Each row was made from one walk, in order. Every step used is in the known rows, and no mark comes twice. Write each row's walk.
In the rows, 128 means zero.
Known rows:
Z-B-S-N: [ 68 151 173 126 120  97 132 119 180 192 110 137 139 123 103 153 158 139
 130 134 168]
N-S-B: [ 86 157 159 100  80 131  98 102 164 209 136 131 134 140  93 172 108 115
  99 108 168]
R-Z-B-S-N-E: [106 144 182 133 108  95 146 118 189 179 128 123 115 122 103 172 153 150
 151 140 151]
B-S-N-E-R-Z: [ 96 133 168 124 100 108 141 138 162 184 122 128 122 122 104 204 148 127
 139 137 152]
N-S-B-Z-R: [104 167 152  90  77 123 100 122 166 221 123 130 123 165 115 178 113 113
 106 116 167]
S-N-E: [ 82 148 205  93  99 124 118 120 162 168 144 131 139 138 100 165 141 124
 145 114 151]
E-R-Z-N-S-B: [113 137 107  99  84  94 116 107 152 181 112 108 105 146  97 197 106 115
 101 122 171]
R-E-N: [ 95 153 135  80  97 153 149 120 146 171 171 124 128 119 104 159 152 122
 115 123 184]
B-S-N: [ 69 158 174 110 109 136 111 119 175 201 115 131 150 124 104 162 156 122
 127 134 167]
R-E: [ 92 175 139  83  80 172 120 103 174 172 157 123 141 123  97 167 155 117
 107 113 191]
S-N-E-R: [ 79 129 182 100 101  98 130 136 139 161 132 136 131 135 103 190 139 115
 138 115 153]
N-E: [ 95 159 182  85  79 157 116  98 170 162 161 132 143 131  97 168 144 136
 133 105 154]
S-N-E-R-Z-B: [ 99 119 176 125 110  61 149 136 150 154 125 128 109 131 105 189 142 129
 146 126 149]
E-N-S-B-Z-R: [106 142 150  86  96 104 132 137 135 217 140 130 109 159 122 167 113 120
 115 127 158]
Z-N-S-B: [ 92 171 140  73  79 131 101  89 172 194 125 116 127 159  87 165  99 128
 101 109 174]
N-S-B-Z-R-E: [108 179 138  87  66 135 118 132 169 221 136 128 114 163 109 190 115 109
  98 117 184]
B-Z-N-E-R: [121 160 140  62  82 127 124 128 153 164 143 131 128 153 128 193 143 125
 129 119 167]
S-B-Z-R: [ 87 163 136  78  81 130  80 123 175 211 121 122 132 173 124 131 132 109
 109 114 180]
B-Z-N-S: [128 182 155  66  87 139 112 110 167 188 136 128 133 146 127 192 134 124
 118 127 166]
N-E-R: [ 93 139 159  94  81 128 129 116 145 156 148 136 135 128 100 197 142 124
 122 106 158]
S-N-E-R-Z: [101 124 177 110 101  92 133 134 145 158 132 123 117 132 107 195 140 116
 143 124 147]
E-R-Z: [110 130 124 110  96 116 115 108 149 162 125 114 125 117 113 190 151 110
 111 126 165]
Z-B-S-N-E: [ 75 150 191 124 110  99 146 123 181 184 125 142 132 128  97 166 153 149
 143 129 158]
R-E-N-S: [109 155 148  89  92 144 163 122 139 183 173 130 119 116  97 194 135 125
 110 125 175]

Write each row's walk:
[ 95 151 135  89  85 134 150 129 141 200 168 129 114 133  93 175 115 117
 101 119 184]
R-E-N-S-B
[ 98 152 124  66  74 113 104 135 154 189 136 129 123 171 120 165 118 114
 115 110 180]
S-B-Z-N-E-R
[ 94 156 118  71  85 128 122 145 156 210 145 120 113 170 124 137 131 110
 110 122 190]
S-B-Z-R-E-N
[116 127 152 119  91  91 148 115 156 149 142 127 110 124 102 196 146 139
 132 118 152]
N-E-R-Z-B
[ 91 157 127  85  80 128 149 122 153 200 141 116 102 160  88 170 113 125
 101 116 178]
Z-R-E-N-S-B
[116 166 132  69  91 142 140 139 154 188 150 123 117 151 132 166 157 120
 121 131 179]
B-Z-R-E-N
[109 151 148 130 106 118 129  95 194 184 123 118 125 111 108 161 162 147
 126 139 164]
R-Z-B-S
[ 95 122 137 140 119  66 144 132 157 178 100 125 113 117 110 189 156 125
 125 144 164]
E-R-Z-B-S-N
[104 138 169  93 107 126 146 112 131 185 156 134 127 117 107 182 129 130
 120 127 150]
E-N-S
[112 156 135  83  86 132 150 149 137 211 174 136 112 136 117 182 123 110
 108 127 186]
R-E-N-S-B-Z
[ 80 160 154 120 106 124 129  99 186 188 122 136 143 117 101 154 162 147
 116 128 173]
Z-B-S
[ 73 134 169 132 112  76 158 138 160 178 115 146 125 126  98 189 151 140
 135 129 160]
Z-B-S-N-E-R
[ 87 157 142  81  86 137  77 125 167 211 141 131 144 151 130 133 137 103
 109 114 184]
S-B-Z
[ 93 169 127  61  85 134  77 115 174 202 131 121 135 168 125 129 127 112
 111 116 188]
S-B-Z-N
[112 132 147 130  91 100 157 121 165 166 135 130 113 118 100 205 151 146
 132 128 155]
N-E-R-Z-B-S
[127 142 119  98  90 106 129 101 151 163 116 109 109 132 102 218 124 123
 107 128 162]
E-R-Z-N-S
[115 178 142  56  92 147  97 107 174 178 136 122 141 149 134 156 151 122
 122 126 176]
B-Z-N
[ 98 152 138  70  80 129 129 102 157 146 136 121 126 149  94 188 130 136
 121 107 165]
Z-N-E-R
[105 164 159  92  81 129  97 125 159 221 142 138 133 144 120 178 117 107
 106 118 171]
N-S-B-Z
